Each row was made from one walk, in order. Every step used is in the known rows, and no mark comes twice. Write each row's walk.
Known rows
kiriro > ruzan > pari: [-0.48 -5.11  3.37  2.75 -1.49 -3.06  2.00 -0.97 -2.87  1.55 -1.52  3.54
 -1.36 -0.19 -2.33  0.23  2.93 -2.61  1.70  5.76 -0.42  1.05 -3.00  1.76]
pari > velo > kiriro > ruzan > nuto > milig > mavi: [ 1.58 -0.02 -3.37 -1.91 -1.67 -3.59  5.57  1.50  0.77  1.37 -4.27  3.47
 -5.92  0.39 -1.46 -4.67  2.19 -7.30  0.10  4.95  2.66  2.52 -4.24  0.26]
nuto > ruzan: [-1.42 -3.53  1.59  4.80 -2.72 -1.77  0.76 -0.47 -0.86  1.14  0.03  3.29
 -2.38  0.16 -1.64  5.18  5.35 -2.24  1.60  3.53  2.32  1.96 -4.64  1.73]
ruzan > pari > velo: [ 0.50 -4.40  1.34  2.37 -2.66 -2.22  2.25  2.92 -3.42  1.48 -0.47  4.10
 -1.95  0.56 -2.09 -1.49 -0.91 -1.38  1.58 -0.39  0.34  0.41 -3.14  1.30]
pari > velo > kiriro > ruzan > nuto > milig: [ 3.12 -0.58 -0.78 -0.14 -0.76 -2.88  5.05  2.97  1.51  1.60 -4.17  4.18
 -5.20  0.10 -1.84 -1.33  2.45 -5.12 -1.27  2.99  3.23  0.59 -3.64  1.51]
pari > velo: [-0.06 -3.49  0.35  4.66 -3.53 -2.00  2.11  4.36 -1.24  0.83  0.03  3.81
 -2.95  0.40 -1.43  1.58  1.58  0.63  2.01 -1.74  2.74  1.42 -3.79  0.87]
kiriro > velo: [-0.72 -4.29  1.42  6.76 -3.16 -3.01  2.01  2.12 -2.78  0.62  0.00  2.46
 -3.08 -0.02 -1.91  6.25  0.20  1.71  1.46 -1.41  2.32  1.37 -3.05  1.48]
pari > ruzan > nuto: [-1.02 -2.02 -0.20  4.07 -1.36  0.58  2.00  0.31  4.08  1.71 -0.50  3.44
 -3.32 -0.88 -0.57  1.07  3.12 -1.87  0.97 -1.66  2.51  1.01 -2.22  1.29]
nuto > ruzan > pari > velo > tamedid: [ 0.51 -1.64  3.21  3.77 -3.32 -4.60  2.71  3.03 -4.10  1.74 -0.37  4.57
  0.24  0.39 -2.40 -1.93  2.61 -6.13  0.01 -0.11 -0.95  2.11 -5.08  1.43]
milig > nuto > ruzan > pari: [-0.79 -4.19 -0.12  0.59 -1.43 -1.23 -0.51 -0.20 -2.99  1.69 -0.99  2.98
 -1.61  0.20 -1.28 -2.29  1.72 -5.89  0.94  1.20  0.14  2.14 -4.08  0.39]
tamedid > velo > kiriro > ruzan: [ 1.84 -2.86 -2.40  3.06 -1.34 -5.37  3.36  3.09  0.37  0.60 -3.49  2.31
 -2.51 -1.31 -2.24  0.28  3.55 -3.74  1.18  3.91  0.65  0.84 -3.42  2.16]
milig > nuto > ruzan > pari > velo: [ 1.60 -2.41 -1.88  0.19 -1.83  0.30  0.08  2.38 -4.18  1.38 -1.04  2.96
 -1.30  0.93 -0.91 -6.04  0.06 -6.30  0.08 -1.28  1.78  2.21 -4.74 -0.32]
pari > ruzan > nuto > milig: [-1.54 -2.65  0.44  1.45 -1.26  1.13  3.35 -1.47  2.70  2.27 -1.98  4.59
 -5.36 -0.19 -1.52  2.68  2.47 -1.54  0.15  1.30  3.71 -1.04 -2.55  1.96]
bizodo > ruzan > nuto > milig > mavi: [-2.24 -3.24 -0.66 -1.23 -4.48  1.17  2.82 -2.71 -0.69  1.74 -1.71  3.15
 -5.86  1.44 -0.71  3.15  0.63 -4.35  1.74  5.61  2.50  2.17 -3.53  0.40]
pari > velo > kiriro: [ 1.49 -2.82 -0.25  3.13 -2.37 -4.81  3.35  6.26  1.60  1.30 -1.91  3.29
 -2.94  0.09 -2.03  0.66  2.59 -0.96  1.30  0.05  1.27  1.68 -3.31  1.45]
kiriro > velo > pari > ruzan > nuto > milig > mavi: [-1.38 -0.06 -0.84  2.85 -1.28 -1.76  4.63 -1.25 -2.21  1.87 -5.63  4.00
 -5.36 -1.30 -2.21 -1.72 -1.14 -4.33 -0.16  2.53  3.08  0.02 -2.90  0.53]
pari > ruzan: [-2.16 -3.79  1.04  4.77 -2.09  0.23  2.09  0.56  2.03  1.83 -0.87  3.06
 -2.30 -0.28 -1.58  2.46  4.80  0.65  1.94  1.94  2.62  1.13 -2.65  1.69]
ruzan > pari > velo > kiriro: [ 1.97 -3.70  0.73  0.87 -1.57 -4.83  3.41  4.71 -0.60  1.92 -2.41  3.60
 -1.88  0.16 -2.68 -2.42  0.50 -3.20  0.92  1.45 -1.14  0.58 -2.57  1.97]
mavi > milig > nuto > ruzan > pari: [-0.88 -3.95 -2.57 -1.14 -1.86  3.30  0.21 -2.14 -2.00  2.26 -1.30  2.88
 -3.43 -0.58 -1.20  0.58 -0.99 -5.65 -0.38  0.82  0.57  3.56 -4.05  0.92]
bizodo > ruzan > nuto > milig: [-0.76 -3.81  1.72  0.59 -3.62  2.24  2.38 -0.93  0.02  1.96 -1.48  3.98
 -5.15  1.15 -1.11  6.30  0.92 -2.14  0.36  3.74  3.11  0.10 -2.90  1.58]
mavi > milig > nuto > ruzan > pari > velo > kiriro: [ 2.93 -1.52 -4.96 -3.13 -1.18  2.48  2.00  2.37 -0.60  2.53 -3.40  2.35
 -3.27 -0.12 -1.40 -4.24 -1.30 -8.02 -1.94 -0.01  0.80  3.84 -4.16  0.89]

Write each row's walk
[-2.89 -0.99 -0.16  1.04 -1.19 -2.72  4.04 -1.82  0.42  2.39 -5.42  5.30
 -5.49 -1.62 -2.10 -2.50  1.79 -4.89  1.13  4.77  2.05 -0.09 -2.95  0.75] -> velo > pari > ruzan > nuto > milig > mavi
[ 2.50 -1.76 -0.30  2.93 -1.64 -3.83  3.80  5.12  0.93  1.16 -3.01  2.71
 -2.20  0.02 -1.94 -1.45  4.79 -2.73  0.64  3.69  1.98  2.65 -3.80  1.21] -> pari > velo > kiriro > ruzan
[-1.31 -2.99 -3.65  1.16 -2.68  3.48  0.07 -0.78  0.12  1.63 -0.87  2.50
 -4.53 -0.76 -0.54  3.60  1.20 -3.44  0.01 -0.72  2.98  4.56 -4.73  0.54] -> mavi > milig > nuto > ruzan
[ 1.61 -4.24  1.49  1.18 -3.97  2.78  1.68  2.11 -3.89  1.96 -0.98  2.80
 -0.76  1.98 -1.44 -0.72 -0.57 -2.42  0.96  3.35  1.11  1.12 -3.00  0.98] -> bizodo > ruzan > pari > velo
[ 1.48 -2.73  0.66  2.49 -2.18 -0.20  1.34  0.75 -4.24  1.45 -0.55  3.65
 -1.00  1.10 -1.94 -2.14  1.53 -4.67  0.45  2.43  1.60  1.03 -4.83  1.35] -> nuto > ruzan > pari > velo
[-0.52 -3.49  0.16  5.99 -2.24 -6.42  1.84  3.57 -3.28  0.52 -3.69  4.88
 -2.73 -2.64 -2.70  1.77 -0.22 -1.68  2.20 -0.02  0.21 -1.47 -3.24  1.77] -> tamedid > velo > pari
[-1.78 -4.06  1.79  1.78 -2.33 -2.79  2.89 -0.20  0.56  1.55 -0.97  5.17
 -6.27 -0.27 -1.70  5.64  0.68 -1.11  0.93  0.04  2.38 -0.68 -3.00  1.88] -> ruzan > nuto > milig
[-2.24 -4.63 -2.93  1.22 -3.09  1.61  0.95  1.64  0.99  1.69 -0.70  2.97
 -5.36 -1.36 -0.67  4.41 -1.06 -0.22  1.25 -3.43  1.85  3.91 -3.01  0.45] -> mavi > milig > nuto
[-3.23 -3.42 -0.76 -0.02 -3.12 -3.36  3.35 -1.74 -0.06  1.27 -1.21  4.48
 -7.06  0.03 -1.33  2.40  0.48 -3.23  2.34  1.92  1.82  1.30 -3.64  0.64] -> ruzan > nuto > milig > mavi
[ 0.84 -0.14  0.67  7.18 -0.63 -1.73  2.71  2.19 -0.06  1.52 -3.95  3.63
 -2.49 -2.37 -1.65  0.07 -0.14 -2.36 -0.71 -2.26  2.42  0.20 -1.85  1.11] -> kiriro > velo > pari > ruzan > nuto
[-0.35 -3.24  3.77  3.88 -3.77 -6.37  3.55  5.26 -3.33  1.71 -0.35  5.07
 -0.55 -0.23 -2.58 -1.52  0.27 -2.68  1.21 -3.03 -2.18  1.56 -3.42  1.26] -> ruzan > pari > velo > tamedid
[ 0.98 -2.25  0.88  0.28 -0.50 -4.48  4.53  0.50  2.60  1.84 -4.13  4.16
 -5.50 -0.66 -2.24  2.20  4.00 -4.62 -0.45  5.36  1.57  0.40 -3.04  2.29] -> velo > kiriro > ruzan > nuto > milig
[ 2.51 -3.65 -1.24  0.95 -0.49 -5.40  3.32  1.53 -1.77  1.22 -4.09  2.64
 -1.55 -1.14 -2.85 -2.80  1.05 -6.03  0.74  5.30 -1.72 -0.23 -2.77  2.51] -> tamedid > velo > kiriro > ruzan > pari
[ 3.73 -0.01 -1.47  2.39 -0.96 -3.28  3.64  4.82  2.79  1.05 -2.65  3.15
 -3.06 -0.68 -0.86 -3.00  3.15 -5.31 -0.43  0.00  2.16  2.60 -3.32  0.88] -> pari > velo > kiriro > ruzan > nuto
[ 1.70 -3.40  1.36  2.50 -1.85 -1.45  2.56  1.64 -3.97  1.26 -1.57  3.56
 -1.12  0.49 -1.92 -3.68  1.46 -2.92  0.91  3.19  1.26  1.10 -3.60  0.98] -> kiriro > ruzan > pari > velo
[ 0.16 -0.94 -1.70  2.59 -0.49 -1.79  3.73  0.38 -0.78  1.71 -5.84  5.66
 -4.91 -2.52 -2.42 -1.01 -0.78 -4.46 -0.46  0.48  2.57 -3.59 -2.65  2.16] -> tamedid > velo > pari > ruzan > nuto > milig
[ 0.07 -2.43  0.92  4.40 -1.66 -2.49  1.79  0.34  1.44  0.78 -0.64  3.53
 -3.37 -1.04 -0.66  1.79  3.46 -3.02  1.12  0.61  1.94  2.15 -3.14  0.98] -> kiriro > ruzan > nuto
[-1.42 -0.29 -3.99  0.77 -1.27 -2.60  4.10 -1.22 -1.43  1.48 -6.07  4.91
 -5.65 -2.26 -2.06 -4.39 -1.23 -6.59  0.92  2.32  2.06 -1.64 -3.27  0.85] -> tamedid > velo > pari > ruzan > nuto > milig > mavi
[ 1.02 -4.43  2.53  1.19 -0.35 -5.60  3.22  0.98  0.13  2.07 -3.55  3.04
 -1.40 -0.54 -2.95 -0.83  3.99 -4.50  1.01  7.40 -1.89  1.33 -2.47  2.45] -> velo > kiriro > ruzan > pari
[-2.11 -2.41 -0.88 -0.11 -2.39 -2.71  3.75 -2.97 -0.86  1.15 -2.32  3.89
 -6.25 -0.14 -1.21  0.19  2.54 -5.02  1.66  5.45  2.69  2.11 -4.07  0.36] -> kiriro > ruzan > nuto > milig > mavi
[ 3.09 -1.68 -2.71 -1.22 -0.73 -2.22  1.34  4.33 -1.48  1.93 -2.99  2.50
 -1.18  0.58 -1.49 -7.23  1.32 -8.20 -0.68  0.42  0.19  2.40 -4.21  0.22] -> milig > nuto > ruzan > pari > velo > kiriro
